Each row was made from one small tree. Brackets hold a mark, then the marks that hang from it, in alphabetical order. Every link used is in the known rows. Write each row's tree.
Known rows:
[rosim [papesa kibev]]: [ -5.1 -20.2   3.0  14.2   8.0  -5.2  -8.5  14.6  -4.9   0.5  22.8  21.8
  -5.7   9.8 -17.0  42.2   6.7  19.0  -0.4  -6.6]
[rosim [papesa kibev molu]]: [-27.3 -13.5  -1.8   1.4   5.1 -26.2 -16.0   8.2   6.1   0.4  11.6   1.4
   7.0   7.8 -19.2  33.1 -16.5   4.9   8.5   1.7]
[doro rosim]: [ 25.0  20.5   8.2  28.4   2.9   5.4 -23.6   7.1 -10.5  -5.2  -5.6   7.0
   8.2   3.6  15.0 -23.0  17.7 -16.3 -28.9 -14.7]
[molu [vusap kibev [rosim papesa]]]: [ -1.2 -31.8 -24.3  -8.6 -13.6  30.3  35.9   9.2   0.7 -15.1  -6.9 -11.6
 -31.3 -31.2 -20.0   0.4  -8.5  30.7  13.2  10.1]
[papesa [kibev [vusap rosim]] molu]: [-26.9   6.9  -2.8 -17.4  12.1  -2.6   0.2 -18.0   8.1   9.5   3.4 -15.2
  -8.7  -0.6  22.8  16.9 -14.6  -4.9  17.4   1.0]
[molu vusap]: [ -5.4  -4.5   7.4  33.4  -6.7   6.2  -4.9   8.6  -6.5 -18.1   5.9  -2.5
 -27.8 -49.3  -7.1  -8.6  -3.7   7.5 -23.9 -10.9]
[doro [rosim [papesa [molu vusap]]]]: [  3.4  18.0 -13.5  -2.6  -8.7 -12.9 -33.6   4.3  -1.0 -10.3 -14.3  -1.5
   4.0  -4.9 -14.9 -15.0  -4.2 -19.2  -0.7   7.5]
[rosim papesa]: [  1.7 -17.8  15.5  12.7   6.5 -10.9  -3.1  18.1  -6.2  -0.9   1.6   9.8
   7.4  17.2 -13.5   6.1  12.4   8.9  -8.2  -7.0]
[sufo [rosim [papesa [kibev [vusap molu]]]]]: [ 15.8   1.7  20.3 -22.0  28.7  -8.5  10.1 -21.6  -5.7  -6.1  -5.6   2.5
 -20.6   5.4  -7.1 -18.2   9.4  -1.7  12.2   4.8]
[doro [rosim papesa]]: [ 24.9  12.3  -0.5  10.5   1.7  -1.4 -24.9  10.9  -9.8  -4.0  -7.3  13.4
  10.3  21.1  -4.2  -8.5  20.8 -11.6 -12.1  -4.6]
[peda [vusap kibev rosim]]: [ 31.2 -22.6 -12.3  -2.6 -14.0  28.7  64.2  23.5  -2.2   5.9   1.0  -5.3
 -11.9 -12.5  36.3  -3.4  10.7  22.9  -6.9   0.7]
[lakido [rosim papesa]]: [-15.0  13.7  -3.7   5.5   6.8   2.4 -18.4   0.5 -10.5  21.9 -15.1  13.7
  18.6  22.7   2.6  -2.0  -6.0   3.7  -7.7  -7.3]
[peda doro [papesa molu]]: [-20.1   3.5  24.0  39.6 -31.8 -24.3  -8.8  -1.3  30.8   6.8   7.3   1.2
  70.9  18.3  -4.2  -2.1 -19.6 -30.5  -7.9 -20.1]
[kibev [vusap rosim]]: [ 14.9   1.5  15.5 -10.9  16.8  20.6  21.2 -10.9 -10.0   8.1 -10.9  -7.0
  -9.9  14.2  33.6 -17.3  24.7   0.9   0.2  -3.9]
[lakido rosim]: [-15.7  21.4   3.6  24.9   5.9   8.5 -16.6  -5.9 -11.9  20.4 -13.2   7.9
  16.7   7.6  22.8 -15.8  -8.7  -1.1 -23.8 -15.0]
[peda doro vusap]: [ 28.6  20.0  32.3  52.9 -20.8   0.4  33.5  19.5   8.0  18.9  24.4  16.0
   7.1 -13.0  37.6   2.6   3.1  -6.4 -12.4 -19.2]
[molu [vusap kibev]]: [ -8.5 -18.0  -3.7  36.2 -13.5  23.5  27.4  19.4  13.5 -24.4   9.6  -8.3
 -49.9 -47.8  -7.1   5.5  -8.8  22.1 -27.1  -2.6]
[papesa molu]: [-27.4   0.9  18.1  17.7   3.1 -29.1 -10.3   4.5   7.2  -3.7  -7.2 -24.4
  20.3  -6.1   9.8 -24.3 -20.5 -14.5 -19.1  -7.8]
[papesa kibev molu]: [-37.6  -2.6   3.6  20.3   4.3 -21.6 -16.7  -1.8   9.5   0.2  16.9  -8.8
   3.3 -15.2   2.5  21.1 -25.9  -3.6  -8.0  -7.8]
[sufo rosim]: [ 16.6   6.0  34.5  27.2  22.9  -6.7  13.0 -12.9 -10.3  -5.4 -18.6  -2.3
   6.7 -11.1  16.4 -55.2  -8.6 -11.4 -15.4 -22.7]
[doro [rosim [papesa kibev molu]]]: [  0.2  15.3 -13.2   2.0   0.1 -12.2 -34.7   4.2   0.0  -1.2   0.9   9.6
   9.2  12.2  -9.1  12.0  -2.3 -14.0   2.0   1.8]
[kibev [vusap molu [rosim papesa]]]: [ 18.7  -8.1  11.3 -63.3  18.4   9.6  18.6 -15.8 -11.4  -3.2  -8.2 -21.3
  -9.4  20.5   1.6 -23.9  41.1   6.5  15.6  26.0]

Which tree is each row?
[-13.6 -35.3 -20.3 -26.0  -3.9  13.1  43.5   9.2   8.5  -0.2 -18.3 -27.4
   9.7  15.9  -6.9  -8.1 -18.4  21.0  23.3  14.4]  [vusap kibev [rosim [papesa molu]]]
[  6.6  17.4  -6.1   0.6  -0.2 -17.3 -31.9   6.5  -0.7  -3.8 -15.8  -0.9
  20.2  18.6  -5.9 -17.1   2.3 -20.8  -3.8   2.4]  [doro [rosim [papesa molu]]]
[ -2.0 -24.3 -17.7   6.5 -14.0  35.4  37.0   5.5  -1.2 -17.3  -3.8 -17.9
 -32.4 -45.5  -5.4 -10.2 -11.4  27.1  -2.1   3.1]  [molu [vusap kibev rosim]]
[ 18.9  -1.9  17.6 -49.0  18.7  14.8  19.5 -21.1 -11.3  -3.4  -6.8 -26.6
 -12.9   7.6  17.6 -35.5  38.1   3.1   2.3  18.1]  [kibev [vusap molu rosim]]
[ -2.0  27.0   9.6  33.2 -38.0 -18.3 -27.1  -4.5  27.1   7.4   0.2   5.6
  73.7  25.4  -0.5 -10.1 -14.2 -45.3  -6.4 -17.1]  [peda [doro rosim] [papesa molu]]
[ 24.7 -11.0   4.8  46.5 -51.4  14.9  54.2  30.6  37.2   9.3  27.0  25.8
  23.1   9.1  20.5  33.9   5.7  -1.1 -19.0 -13.9]  [peda doro papesa [vusap kibev]]
[ 22.1  19.9  -6.8   5.4   7.3  10.2 -24.1   3.9  -1.7   1.5   7.8  24.5
 -16.4  23.2   1.8  25.6  26.5  -7.7  -2.8  -0.2]  [doro [rosim [papesa [kibev vusap]]]]
[  3.6 -16.9 -11.6 -12.5  -7.1  12.5   3.3  -3.2 -18.8  -8.4  -8.9  -6.1
  -6.7 -34.1 -19.6 -12.9  -3.9  16.4  13.9   2.3]  [molu [vusap [rosim papesa]]]
[ 11.1  -5.0  17.5  11.0  23.0  -9.6   4.7 -12.7 -10.2  -1.3  -6.8  15.1
  -3.2   2.2  -6.5 -13.6 -10.9   1.0   8.5 -13.7]  [sufo [rosim [papesa kibev]]]
[-36.4  25.7 -14.7 -10.7  10.4  -4.5 -25.2 -13.3   4.7  27.0  -9.7  10.5
   2.2  24.3  10.0  25.2 -18.7  -2.7   9.5   3.2]  [lakido [rosim [papesa [kibev vusap] molu]]]
[ 32.0 -36.8 -24.5 -52.9 -27.5   7.2  15.0  -2.4 -12.7  -2.1  21.6   9.5
  37.1  -5.7  -1.7  17.2  34.8   9.4   4.1  12.4]  [peda [papesa kibev] [vusap molu rosim]]
[  5.7  -5.1   5.9 -28.7  17.2  18.8  10.3 -18.2  -7.5   0.8  19.8  -6.5
 -25.4  -2.6   9.6  14.4  25.6  12.8   5.8   9.2]  [papesa [kibev [vusap molu rosim]]]
[ 43.0  23.7  -0.7  39.2 -31.7  20.4  46.7  31.1  24.6  15.1  17.2  22.0
 -12.2   8.6  24.6  21.0   7.1  -3.0  -0.6  -0.6]  [peda [doro [rosim papesa]] [vusap kibev]]
[-24.5  -3.0   0.6  -9.2  11.3 -19.2 -10.0   2.7  13.2   4.2   9.4   2.7
 -15.1  18.8  -6.9  37.6  -4.0   0.7  12.1   8.0]  [rosim [papesa [kibev vusap] molu]]
[-14.3  19.0 -10.3 -23.1  12.7   8.6 -18.9 -13.7  -6.0  19.2   1.6  11.5
  -8.9  22.2  -0.9  22.0   8.9   8.9   3.4  11.3]  [lakido [rosim [papesa [kibev [vusap molu]]]]]
[-36.6  -5.7 -20.1  -7.0  -6.9  -4.5 -11.6 -14.3  -1.4  -5.9   6.7 -17.7
  -6.1 -48.8  -8.8  11.6 -38.0   4.4  16.7   1.5]  [papesa kibev [molu [vusap rosim]]]
[-11.3   3.1   5.1  -1.3  12.6 -22.7  -3.3 -18.2   0.1  -7.2 -13.7  -1.3
  -7.2 -22.4 -16.6 -18.6 -36.4  -7.1  19.8  -2.5]  [sufo [rosim [papesa kibev [molu vusap]]]]
[ 18.4  10.7  -9.7  13.1   3.7   4.0 -29.7   7.2  -8.7  -1.0   8.4  23.5
   0.3  14.9  -7.5  19.4  16.0  -4.3  -4.9  -5.4]  [doro [rosim [papesa kibev]]]
[-31.1 -14.4 -15.2  -4.5 -14.6   2.6  19.2  -1.2  10.9 -14.8 -16.9 -37.4
  -8.5 -39.7  -3.1 -22.8 -35.1   5.3   3.8   8.5]  [papesa [molu [vusap kibev rosim]]]
[ 23.3  15.8  -5.7 -19.7   7.7   5.1 -23.1  -3.0  -4.6  -6.5  10.9  12.3
 -18.3  17.7  -8.7  14.5  35.5  -6.2  -1.9  13.7]  [doro [rosim [papesa [kibev [vusap molu]]]]]
[  1.8  24.3 -11.9  -6.9   5.1  -8.1 -30.7  -2.0   6.0   2.0  -1.5   9.4
  -7.1  22.5   1.5  18.0   8.1 -18.1   5.8   5.4]  [doro [rosim [papesa [kibev vusap] molu]]]
[ -5.6   3.9  13.5  -3.5  11.6 -27.5   0.9 -16.8  -1.4  -9.2 -30.2 -10.8
   2.3 -18.2 -12.6 -48.5 -29.8 -15.8  12.0  -2.7]  [sufo [rosim [papesa [molu vusap]]]]
[  8.8 -33.9  -7.0 -67.1  11.4   3.9   6.4 -15.9 -23.5  -5.3   4.9 -19.2
  17.5   1.8 -31.4 -10.5  21.7  22.9  25.5  25.6]  [vusap molu [rosim [papesa kibev]]]
[  0.6 -12.8   7.0 -19.7  15.6  -1.0  -0.6   1.8   0.9  -4.9  21.7   8.9
 -28.0  15.5 -16.2  38.4  26.7  14.3   3.2  12.6]  [rosim [papesa [kibev [vusap molu]]]]
[-36.9  20.0 -17.3  -7.2  -5.0 -10.7 -28.9  -6.2  -3.0  13.9 -23.2  -2.1
  13.2  -0.7  -6.6  -8.8 -30.4  -5.7   3.6   4.1]  [lakido [rosim [papesa [molu vusap]]]]
